Each row was made from one path, in order. Every step used is in the known rows, and no mark comes twice. Write each row's path.
(in the rows, 128 means zero)
Known rows
u-p-h-b: [119 139 139 126 126 120 121 116 156 122 124 115 110 125  47 104 176  90
 150 137  93 170 128 123 207 128 140 130 138 139  74  88 128]
h-b-g-w-q: [149 148  98 138 144 119 117 138 133 154 191 128 140  88 107  47 154 115
 173 172  70 130 130 143 192 153 160  89 130 122 115  43 120]
g-b-u-p-n-z: [127 141 140 143 150 122 120 127 149 143 110 120 138 135  93  89 227  93
 134 129 112 153 109 127 187 110 123 131 147 127  73  92 139]
h-b: [141 130 123 142 115 128 111 139 144 142 145 108 126 124  76  93 157 113
 161 154  98 149 139 131 174 155 125 127 140 135  96  89 144]
w-q: [147 133 117 142 126 118 106 130 144 133 149 135 165  93 122 106 151 127
 153 163 116 140 136 160 180 137 149 115 114 133 118  91 149]
p-n-z: [148 147 150 143 121 163 130 151 160 137 125 116 126 118 121 115 164 122
 141 151  69 162 132 153 138 129 121 134 125 136  85  98 189]
d-b-a-p: [153 131 118 146 146 131  96 123 182 135 125 145 158 130  60 140 186  94
 146 131 105 139 124  98 212 126 115 113 137 121 104  97 145]
g-b-a-p-u: [143 129 121 153 147 110  80 112 161 143 115 146 149 125  53 105 209  76
 140 137 133 141 122 105 240 114 115 127 164 101 119  88 127]
b-u-p-n: [124 150 137 146 155 124 132 121 162 129 109 123 135 132  90  97 221 113
 164 131 110 152  97 126 196  95 138 124 146 132  77  67 142]
h-b-a-p: [133 136 123 150 130 143  95 130 162 140 135 140 124 135  47 114 180  97
 172 144  95 140 142 116 202 141 112 123 143 108  95  76 130]
a-p-n: [146 145 136 140 145 141 119 121 177 132 117 132 128 141  90  98 175 123
 146 145  81 154 123 128 176 106 118 116 124 132  90  75 166]
r-b-u: [137 131 136 154 124 124 113 121 160 145 128 118 137 116  81  93 196 123
 156 156 100 150 121 118 208 135 137 128 162 129  80  64 153]
u-b-g-w: [154 146 123 121 154  99 135 137 150 149 180 126 101 101  94  61 185  95
 156 157  62 144 125 129 196 130 134  82 159 137  99  38 122]
u-b-g: [158 146 133 132 147 103 126 128 139 136 158 131  93 117  87  84 183  85
 156 165  83 152 131 131 191 128 132 102 158 146  96  58 130]
a-p-n-z: [146 146 142 139 133 170 114 137 174 140 113 123 123 137 104 113 167 120
 138 157  63 155 132 147 152 112 117 129 116 131  88  91 180]
n-p: [132 127 123 142 130 117 122 138 154 137 133 111 144 111 101 119 148 110
 151 160  84 150 142 129 188 137 122 143 141 129  91 112 159]
b-g-w: [155 151 112 127 152 114 146 145 143 144 170 121 137  90 109  76 167 120
 162 158  61 141 119 140 179 132 143  88 141 124 110  49 139]
b-a: [140 142 134 145 125 131 124 141 154 130 134 138 147 102  85 139 175 109
 166 137 102 148 136 136 182 137 125 117 140 118 106  92 149]
a-p-h-b: [124 131 140 132 121 132  99 108 178 127 122 137 110 132  41  99 161  96
 153 145  77 158 131 112 196 124 134 127 131 128  84  77 140]
h-b-a: [136 141 128 154 118 138 107 141 149 141 142 122 127 119  63 122 173  97
 177 138 100 143 139 126 186 157 122 128 147 113  94  86 138]
p-a: [153 132 138 138 129 133  99 129 143 135 130 123 152 110  93 125 162 114
 167 149  96 155 122 142 190 138 123 130 158 126 103 103 149]
h-b-g-w: [153 147 111 134 146 123 134 142 136 156 175 113 115 108  85  56 169 112
 171 159  59 140 125 130 179 149 141  95 146 128  99  45 128]
a-p-h-b-g: [140 149 132 132 138 131 115 103 158 127 134 145  99 125  44  81 171  86
 157 162  61 165 128 111 200 119 145 115 139 135  91  55 126]
r-b-s: [143 151 131 142 116 122 108 126 156 127 139 128 116 123  74  88 179 120
 147 170 107 170 128 139 207 138 136 123 166 144  91  71 157]
h-b-u: [131 132 129 152 120 120 103 136 151 143 125 124 136 124  69  88 189 107
 184 146 112 137 123 119 186 144 136 129 159 125  86  75 131]
h-b-r: [130 150 135 142 109 142 100 122 141 127 134 113 127 101  63  93 171 103
 183 145  82 144 134 124 186 158 129 123 133 126  91  77 138]
g-b-a: [143 131 130 149 132 102 116 129 142 134 144 136 148 108  82 119 183  89
 145 128 122 142 136 118 194 143 114 112 147 115 109  94 135]
r-b-u-p-n: [127 145 138 150 151 134 123 114 165 141 117 108 117 142  75  88 225 118
 153 143  97 162  99 110 218 111 135 123 162 135  58  54 147]
u-b: [146 129 136 129 126 105 112 133 157 134 145 121 114 120  83  96 175  94
 149 150  98 152 137 134 189 131 120 120 151 142  93  80 142]
u-p: [134 138 115 125 138 113 126 132 143 131 132 111 138 123  89 114 178 112
 147 142 109 158 126 149 196 123 128 116 129 137  96  93 137]
a-p-u-b-g: [156 145 123 138 163 113  92 109 156 144 126 139  97 135  59  70 210  71
 153 175  91 152 118 114 239  96 131 115 169 131 113  49 124]
h-b-g: [155 147 123 142 136 125 127 134 127 142 153 116 109 122  80  76 164 101
 170 171  79 152 132 130 178 154 135 117 145 141  99  63 133]
b-u-p-r: [117 143 134 136 129 117 105 105 158 115 112 122 129  95  69 114 218 117
 151 127 122 136 111 141 229 104 148 116 141 126  81  86 125]
u-b-a-p: [136 132 136 142 141 122  99 122 176 132 131 150 112 134  49 121 199  77
 157 139  98 143 140 120 214 120 111 114 151 117  97  71 124]
h-b-u-p: [119 134 120 141 140 116 110 131 146 140 123 116 131 135  58  88 208  98
 176 136 119 142 118 121 211 132 133 127 158 129  80  77 112]
r-b: [145 131 132 142 121 128 114 130 154 144 146 106 128 116  88 102 166 126
 140 165  83 159 135 127 193 147 125 120 142 141  88  79 163]
a-p: [141 131 122 133 136 127 109 123 163 136 127 131 142 129  83 108 166 118
 148 155  92 148 135 138 191 119 122 116 121 129 106  88 149]

Write each row's path
[134 149 130 135 149 131 137 127 160 129 127 108 123 137  97 104 189 120
 149 140  98 161 114 141 182 107 127 117 130 141  79  82 153] : u-p-n
[135 141 139 137 124 107 110 111 136 126 137 119 144  88  82  96 183  97
 149 138 110 143 134 125 192 140 123 111 130 127 107  88 132] : g-b-r
[136 139 130 134 120 138  92 106 173 120 123 132 127 105  76 109 171 123
 136 152  90 139 130 145 204 112 131 114 113 128 100  93 150] : a-p-r
[138 137 131 131 150 130 107 122 133 135 125 114 149 128  81 125 181 107
 157 145 102 157 121 141 214 125 119 127 155 128  96 104 128] : u-p-a
[121 128 129 146 146 133  88 117 138 142 118 118 140 139  47 102 209  95
 188 139 119 145 107 114 228 137 125 139 184 116  78  85 103] : h-b-u-p-a
[135 124 129 141 142 133 103 127 146 139 127 114 150 117  93 129 149 102
 165 159  81 154 132 125 205 142 117 159 169 121  92 120 149] : n-p-a
[133 139 145 153 112 138  96 105 168 127 125 121 118  91  74  99 202 127
 145 151 102 142 117 122 221 129 150 122 155 130  74  69 151] : p-r-b-u
[105 153 149 128 122 135 106 100 153 106 121 118 112 102  34 107 190  82
 173 130  79 165 122 115 216 127 145 126 129 129  74  78 120] : u-p-h-b-r
[111 141 145 131 136 105 124 106 166 115 103 142 140 107  61 117 210  99
 159 125 114 165 107 121 217  94 156 123 150 127  79  79 129] : b-u-p-h
[124 138 125 140 142 108 123 126 149 132 112 125 148 117  76 109 209 108
 166 137 123 145 114 132 211 109 133 119 148 129  90  81 126] : b-u-p
[124 157 149 135 101 117 105 119 163 106 126 147 104 113  45  94 168  95
 162 151 105 180 127 134 194 132 148 131 165 138  86  79 145] : p-h-b-s
[134 147 135 141 120 148  88 108 177 114 121 146 124 100  59 140 188 110
 148 132  96 133 131 137 210 116 128 112 124 109  94  89 143] : b-a-p-r
[142 147 157 145 139 166 105 134 186 140 117 146  94 147  72 123 201  79
 147 135  69 153 144 127 182 113 104 124 145 115  77  81 160] : u-b-a-p-n-z
[111 138 150 137 135 119 119  98 168 125 108 126 121 117  47 106 214 100
 146 138  94 171 105 110 239 110 152 123 164 130  60  63 136] : r-b-u-p-h
[120 143 152 146 109 138 113 121 165 120 131 140 115 108  44 130 174  85
 171 128  88 159 137 110 192 142 134 131 150 114  83  85 141] : p-h-b-a
[129 138 145 138 125 138  83 103 182 118 128 148  89 110  41 124 207  82
 141 134  98 132 139 129 229 115 120 111 139 112  84  78 125] : u-b-a-p-r
[116 136 153 142 114 118 112 117 167 123 117 136 125 111  50  96 188  96
 173 136 103 155 117 107 193 128 151 136 161 124  79  74 134] : p-h-b-u
[139 126 127 145 164 119  82 117 157 137 109 125 173 133  60 123 217  92
 161 127 130 144  89  96 240 119 129 128 178 128  86 105 119] : d-b-u-p-a
[147 142 126 145 157 105 104 124 144 145 132 116 100 120  76  80 193  58
 156 175  81 154 125 107 237 114 132 146 189 131  95  75 132] : n-p-u-b-g
[130 155 133 127 144 122 131 110 137 125 141 126  93 121  50  86 188  82
 160 150  79 172 119 119 208 125 149 114 143 140  82  59 117] : u-p-h-b-g
[141 136 143 151 132 119  87 131 166 137 128 133 116 113  59 119 208  71
 160 140 119 148 123 118 231 119 122 134 182 114 100  80 135] : p-u-b-a
[163 149 123 143 138 129 133 122 133 147 153 113 112 115  90  82 175 115
 147 175  69 159 130 124 196 145 138 107 152 147  95  53 152] : r-b-g
[139 136 128 139 118 146  84  97 175 131 133 118 103 112  63  97 178 127
 123 165  77 143 130 130 227 125 132 117 129 130  78  81 154] : a-p-r-b
[126 135 127 141 119 128 109 120 160 123 129 108 127  86  95 123 158 111
 136 152  87 139 139 135 201 131 133 142 134 127  85 116 157] : n-p-r
[111 133 146 151 118 135 111 122 169 126 125 133 118 110  46 135 166  75
 167 135  72 157 146  98 206 145 129 156 163 108  71  99 141] : n-p-h-b-a
[131 132 136 149 149 133  92 106 147 146 118 114 139 130  60 109 216 108
 167 148 103 155 106 113 251 128 132 134 188 118  70  76 121] : r-b-u-p-a
[117 130 141 135 125 115 125 123 167 116 117 130 132 103  84 127 152  98
 143 149  68 165 139 120 193 119 139 150 142 130  80 109 159] : n-p-h
[137 146 146 137 125 120  82 113 157 124 121 119 113  92  59  92 206  76
 169 148 102 145 121 121 229 112 132 134 166 130 103  73 131] : p-u-b-r
[145 158 124 134 139 137 121  94 133 127 148 102  84 102  73  89 204 108
 129 166  77 161 116 137 236 125 148 102 138 143  80  61 134] : u-p-r-b-g
[129 144 131 137 122 137 102 103 154 129 135  97 105 107  68 103 194 123
 122 151  90 155 124 137 234 128 137 119 133 140  67  85 148] : u-p-r-b
[140 140 138 145 107 145 100 107 159 127 143 106 105  93  83 104 173 131
 127 158  82 148 130 138 208 142 139 122 139 141  78  85 165] : p-r-b
[148 127 130 137 143 115  77 116 174 146 117 131 116 139  58  88 198  79
 142 161 109 147 124 118 233  98 120 133 165 128 102  74 133] : a-p-u-b
[128 142 131 150 116 155  78 109 171 124 126 138 106 114  36 118 184 100
 157 137  93 132 134 122 216 135 125 119 135 105  86  83 130] : h-b-a-p-r
[141 151 140 133 118  97 106 126 159 121 138 143 104 124  68  90 190  91
 154 154 124 165 133 146 203 126 128 116 171 147  98  72 132] : u-b-s
[114 130 135 160 119 134  93 106 165 131 121 107 116  97  74 105 192 116
 142 156  85 134 126 108 238 135 144 148 166 122  58  90 156] : n-p-r-b-u
